What can hang from each mark
j_788: j_57 j_182
j_182: j_57 j_788
j_57: j_481 j_547 j_786 j_788
j_786: j_57 j_481 j_547
j_547: j_481 j_786
j_481: j_57 j_786

Every row comes from one small tree of marks. Brackets hold a mark, then the marks that hang from it, in the order of their numbers. Every link used is in the known rows. Which tree was each row made from?
Known rows
(j_182 (j_57 j_481 (j_547 j_786)) j_788): [ -3   5 -23   6  18 -30 -47   3  -4  47  -7  -7 -26  17  19  12  -7  78
  41   9  -1]
(j_182 (j_57 j_547 j_788)): [-11  14 -11  -4  16 -16 -31   2  -3  45 -11 -20 -10  14   1   7  -6  40
   9  -9   3]
(j_481 j_57 j_786): [  6 -20  12 -14  12 -21  28  22   1  18 -19 -34 -22  -9  40 -41  -1  14
  19  17   2]
(j_57 (j_481 j_786) j_788): [ -4 -10  -9   8  41 -10  16 -36   3  31   2 -17 -13   2  15 -21  -7  37
  18   4 -29]
(j_481 (j_57 j_788)): [ -3  -6  -4  -3  13 -14   7  -4   4  24  -6 -29  -7 -10  14 -14 -17  12
  14  -6   5]
(j_182 (j_57 j_547 j_786 j_788)): [ -6  19  -4   0  22 -20 -35  11   9  44 -17 -24 -15  25   1   4   5  55
  26  -9  -8]
(j_547 j_481 j_786): [  2  13 -15  16  38   5  27  -5  -7 -15   4  -7  15  36  -9   2  -3  19
  21  19 -30]
(j_788 (j_57 j_786) j_182): [-15  26  10  10 -28 -13  19  39  16 -16 -18 -22  20 -10 -13   4  40  36
  29  -2 -37]
(j_547 j_481 (j_786 j_57)): [ 11   3 -12  13  40 -11  26  -2 -17  -4  -2 -11  12  31  -7   1   2  21
  31  23 -15]
(j_788 (j_57 j_481 (j_786 j_547)) j_182): [ -9  32   9  21 -20 -16  14  18  17 -11 -10 -19   5  -7  -9   8  50  60
  39  22 -45]
(j_547 (j_786 (j_57 j_788) j_481)): [ -5  -1  -7  19  28  -4  10  -5 -17   6   3  -8  -6  15  -3   7  10  35
  37   4   2]
(j_182 (j_57 j_481)): [ -5  -8 -11   9   3 -16 -33  -4   0  35 -15  -7 -13  -6   7  -8  14  15
  36   4   9]
(j_788 (j_57 j_547 j_786) j_182): [-12  35  14  12 -17 -14  12  39  13  -5 -19 -23   6   4 -13  13  39  61
  18  12 -43]
(j_182 j_788): [  2   7 -11 -10  -3 -16 -12   2   3   7  12   1   0   0  15   7 -20  26
  13 -10   0]
(j_788 (j_57 j_547) j_182): [-17  30   8   8 -23 -10  15  30   1  -3 -13 -18  10  -7 -12  17  28  46
   1  13 -32]
(j_786 (j_57 j_481 j_547)): [ 15 -13   4  13  23 -25 -14 -15 -16  36 -10  -1 -29   3   7   3  13  39
  18  33  11]
(j_788 (j_57 j_547)): [ -1  30  -2   9 -22 -11  -4  22 -17  22 -19 -15  -3   6   8  19   4  29
  10  16 -16]
(j_481 (j_786 j_547)): [  8  11  13 -15   7  -9  24   9  -3  -3   4 -13 -15  11  24 -13   8  31
  -1  26 -11]
(j_547 j_481): [  9  20  -7   7  23   0  18 -15  -2  -4  10  -6  14  16  -2  -5  -3  -4
  16  18 -21]
(j_57 j_481 (j_786 j_547) j_788): [  7  24  -2  20  38 -12  -7 -35  21  19  10 -14 -18  23   1   3  11  71
  35  14 -39]
(j_786 (j_57 j_788) (j_547 j_481)): [ 19  32  -3  -4  23 -26  15 -23 -16  12  20 -18   1  18   1  14   0  38
  17  29  -1]
(j_182 (j_57 j_788)): [-13   4 -14  -7   5 -15 -24   3   0  35  -9 -20   3   0   1  -1  -5  14
  20 -23   7]
(j_481 j_57 (j_786 j_547)): [ 11   0  16 -16   7 -22  28  19   0  11  -7 -33 -28  -1  42 -29   4  34
  15  35   1]

Which tree is each row?
[-13  15   7   3  27  -8  14   1  32  -7   2 -22  12  11 -20  -4  14  47
  14 -23 -39]  (j_57 j_786 (j_788 j_182))
[  7  37  10  15  -4   1   0 -12  -3  -2  24 -10 -29   0  20   6  22  33
  38  43  11]  (j_786 (j_481 j_57) j_547)
[  3  25 -18  -9  11 -31 -38  10  -3  41   1 -13 -10  18  19  10 -15  54
  32   5   1]  (j_182 (j_57 (j_547 j_481)) j_788)
[ 20   6   5   7   6 -26  -7 -20 -14  16   8   0 -24   1   9  11  21  42
  22  43  14]  (j_786 (j_57 j_481) j_547)
[ 17   4   4   3  24 -23   0  -3 -19  24  -6  -8 -11  15   3   5   5  26
  12  29   8]  (j_786 (j_57 (j_547 j_481)))
[ -6  18 -18  -1   8 -24 -43  17  -7  37  -2  -9 -20  20  18  17  -7  68
  38   1   7]  (j_182 (j_57 (j_547 (j_786 j_481))) j_788)
[ 11  23   5   2  38  -5  14  -4  -7  14   2 -11 -15  33  10  -3  -2  39
  -3  38 -26]  (j_57 (j_547 (j_481 j_786)))
[ 17  37  10   7  15  -8   3   2  16 -11   7 -10  -5  32   0   5  19  39
  28  26 -26]  (j_57 (j_786 (j_547 j_481)))
[-21  32   5  19 -14  -3  20  30  -3 -10 -11 -17   7   2 -15  19  35  59
  14  17 -36]  (j_788 (j_57 (j_547 (j_786 j_481))) j_182)
[ 11   3  13   5  18 -18  -8  18  12  23 -19 -25 -29  13  17 -10   5  43
  23  23  -3]  (j_481 (j_57 j_547 j_786))
[  5  36  -3   9  -7 -14  13  19 -19  22 -17 -23  -1  15  15   8   4  31
  19  27 -29]  (j_788 (j_57 (j_547 (j_481 j_786))))
[  7   0   1  -2  26 -25  -5  -8 -17  35  -4 -14 -13  10   0   9  -6  38
   1   6  10]  (j_786 (j_57 j_547 j_788))
[  1  15   9  20  11   2  -4  -8  -4  15   5 -11 -30  -1  17  -5  15  23
  37  29   9]  (j_786 (j_481 (j_57 j_547)))
[ -6  -1   7   1  18 -18  13  10  26   9 -10 -35  -4  -5   3 -19   5  36
  27  -7 -14]  (j_481 (j_57 j_786 (j_788 j_182)))
[ 10   9  -3  -4  40 -16  40  -8   0  15   0 -36   2  12  24 -32 -13  13
  27  20 -24]  (j_547 (j_481 (j_57 j_788) j_786))
[  6  12   3   4  17 -27   7 -27  -4  12  16 -11 -12  -2  -4  11  20  60
  15  27  -2]  (j_786 (j_57 j_481 (j_788 j_182)) j_547)
[  3  30  -5   1  55  -7  20 -22  -5  28   8 -24  -7  37   5   0 -21  53
  -7  17 -38]  (j_57 (j_547 (j_481 j_786)) j_788)
[  3  -1   3   1  19 -19   3   5  17  22 -13 -33 -11   1  14 -18  -7  27
  31  -6  -7]  (j_481 (j_57 j_786 j_788))
[ 25  28   4  -2  11 -24  10 -11 -17   3  15  -9  -4  15   4  12  13  28
  19  44   7]  (j_786 j_57 (j_547 j_481))
[  2  35  10  10  10 -13  11 -22  -9   1  30 -11 -14  -2  -3  16  32  53
  34  27   9]  (j_786 (j_57 (j_788 j_182)) j_481 j_547)
[-16  11   8  -5  13 -11   9  18  14  -1  -5 -17   3   2 -11  -9  29  40
   5  10 -18]  (j_788 (j_182 (j_57 (j_547 (j_481 j_786)))))
[ -4  11  -8  14  33 -22 -40  -7  10  53 -17 -21 -25  21   4   0  10  65
  40   4 -15]  (j_182 (j_57 j_481 j_547 j_786 j_788))
[  6   7 -17  12  48 -11  29 -11 -17   3   2 -17  16  33  -9   2  -6  28
  29  13 -21]  (j_547 j_481 (j_786 (j_57 j_788)))
[  1  -7   2  11  35 -25   0 -23  -6  33  -2 -12 -16   0  -8   3  12  57
  10  17  -5]  (j_786 (j_57 j_481 j_547 (j_788 j_182)))
[  5  24 -10  -2 -22 -27 -12  24   1  14  -5 -13   4   1  21  12  -8  40
  39  -9 -16]  (j_182 (j_788 (j_57 j_786)))
[  2  46   6  14  25  -1  -1 -18  16   3  20 -17 -12  26   0   9  15  57
  40   5 -27]  (j_57 (j_786 j_481 j_547) j_788)
